What can hang from each mark:
D: L Q V
Y: B
B: Q V
L: D
X: B
Q: B D
V: B D

Every row comes from one small tree of marks. The marks that hang from a mark follow it in brackets, in alphabetical order. Every link used is in the known rows. Which tree was each row made from?
Known rows:
L[D[V[B]]]: -10,-4,9,14,-13,15,3,5,-4,-22,1,-23,7,25,12
B[V[D[L Q]]]: 1,5,-3,6,15,24,-6,12,6,21,-4,8,-11,9,5
B[V[D[Q]]]: 3,-11,-5,-2,17,15,-7,7,0,16,-2,8,-3,5,8
V[B[Q]]: 6,-10,7,-12,-8,-16,0,-8,-24,-16,-5,-5,5,-11,-1
Q[D[V]]: -5,-13,9,2,2,1,-3,-2,6,0,3,-12,-4,1,5
Q[D]: -1,-25,10,-9,0,-12,3,-6,0,5,7,-1,5,-18,0
L[D[V]]: -20,1,13,17,-8,0,9,4,5,-14,3,-24,17,10,6
V[B D[L Q]]: 12,-2,11,6,3,38,-14,17,4,-4,-11,3,-23,26,7
X[B[V[D[Q]]]]: -2,3,-14,-12,11,3,8,9,11,9,-3,14,-2,13,1
Y[B]: 10,4,31,-2,-11,-6,15,-16,-9,-21,10,-13,20,-17,-12
D[Q[B] V]: 4,-1,1,21,-16,6,-26,13,-1,-20,-6,5,-14,17,28
Y[B[Q V[D[L]]]]: 8,21,1,0,17,7,10,-15,2,10,7,-3,10,-10,-26
Q[B[V] D]: 7,-27,-16,-2,-2,-16,-12,-6,-3,20,15,23,2,-12,18
D[L Q]: -1,6,15,8,-11,7,-1,10,-5,-7,-9,-2,-5,-3,6
X[B[Q[D[L]] V]]: -11,10,-27,-19,3,-26,19,-9,3,18,1,9,5,-16,-16
L[D[Q[B]]]: -7,-14,-8,22,-20,-2,-13,13,0,-18,4,5,6,7,23
V[B]: 9,-13,20,-9,-13,-3,2,-2,-18,-15,0,-4,5,-1,9
Q[B D[L]]: 6,-12,2,8,-12,-6,-12,5,8,6,9,16,-7,-7,12

Which tree is each row?
4,14,22,10,-13,20,-3,7,-6,-15,-7,-13,-10,21,11  D[L V[B]]
-7,6,-18,-22,16,-24,15,-4,5,12,0,10,13,-5,-13  X[B[Q V[D]]]
3,15,3,28,-18,16,-24,18,4,-15,-8,5,-20,21,25  D[L Q[B] V]
-2,-8,-8,-12,23,-13,1,-7,-6,19,1,4,11,-13,-8  B[Q V[D]]
-4,18,-12,-5,8,13,9,15,16,13,-6,14,-8,18,-1  X[B[V[D[L Q]]]]
8,-8,4,-8,2,-15,8,-25,-5,-11,9,-12,12,-28,-25  Y[B[Q[D]]]
5,-11,-4,-8,-2,-1,-4,-5,-8,0,-4,-2,-10,-7,-7  V[B[Q[D[L]]]]
-19,2,2,23,-8,14,-2,11,4,-19,-5,-23,4,19,12  L[D[Q V]]
7,7,6,-1,0,-5,10,-19,0,-7,6,-11,6,-24,-28  Y[B[Q[D[L]]]]
5,14,11,16,-13,34,-14,14,-7,-19,-16,-11,-24,30,16  D[L Q V[B]]
10,0,3,18,-1,19,-26,22,15,-1,-4,20,-19,17,16  V[D[L Q[B]]]
-11,9,-15,-23,-3,-40,23,-11,-13,2,0,6,21,-19,-10  X[B[Q V]]
7,-7,-12,-11,9,-14,10,-29,-11,7,13,-5,15,-29,-22  Y[B[Q[D] V]]
8,1,-3,8,6,6,-13,10,9,21,9,24,-2,7,14  Q[B[V[D[L]]]]
2,2,14,8,7,23,-8,17,11,3,-8,2,-12,10,2  V[D[L Q]]
-3,8,-6,-5,20,-3,3,-1,1,23,-1,5,5,-9,-11  B[Q V[D[L]]]
1,18,8,6,-7,7,-5,1,-12,-17,-12,-15,-9,12,1  D[L V[B[Q]]]
6,-18,6,0,-3,15,-9,-1,-1,-7,0,-10,-14,16,10  Q[D[V[B]]]
5,9,-10,-4,6,-5,12,-24,-5,12,10,-5,9,-25,-26  Y[B[Q[D[L]] V]]
-3,3,-3,-18,11,-12,18,2,10,13,6,12,12,4,-4  X[B[V[D]]]
-14,20,-12,-4,-2,-14,10,0,17,-5,-6,-8,-7,4,-14  X[B[Q[D[L V]]]]
-10,8,-11,-16,-4,-26,17,-4,10,0,-3,3,2,-14,-18  X[B[Q[D[L]]]]
-5,-20,-20,-16,12,-25,4,-17,-12,21,5,3,9,-29,-7  B[Q[D] V]
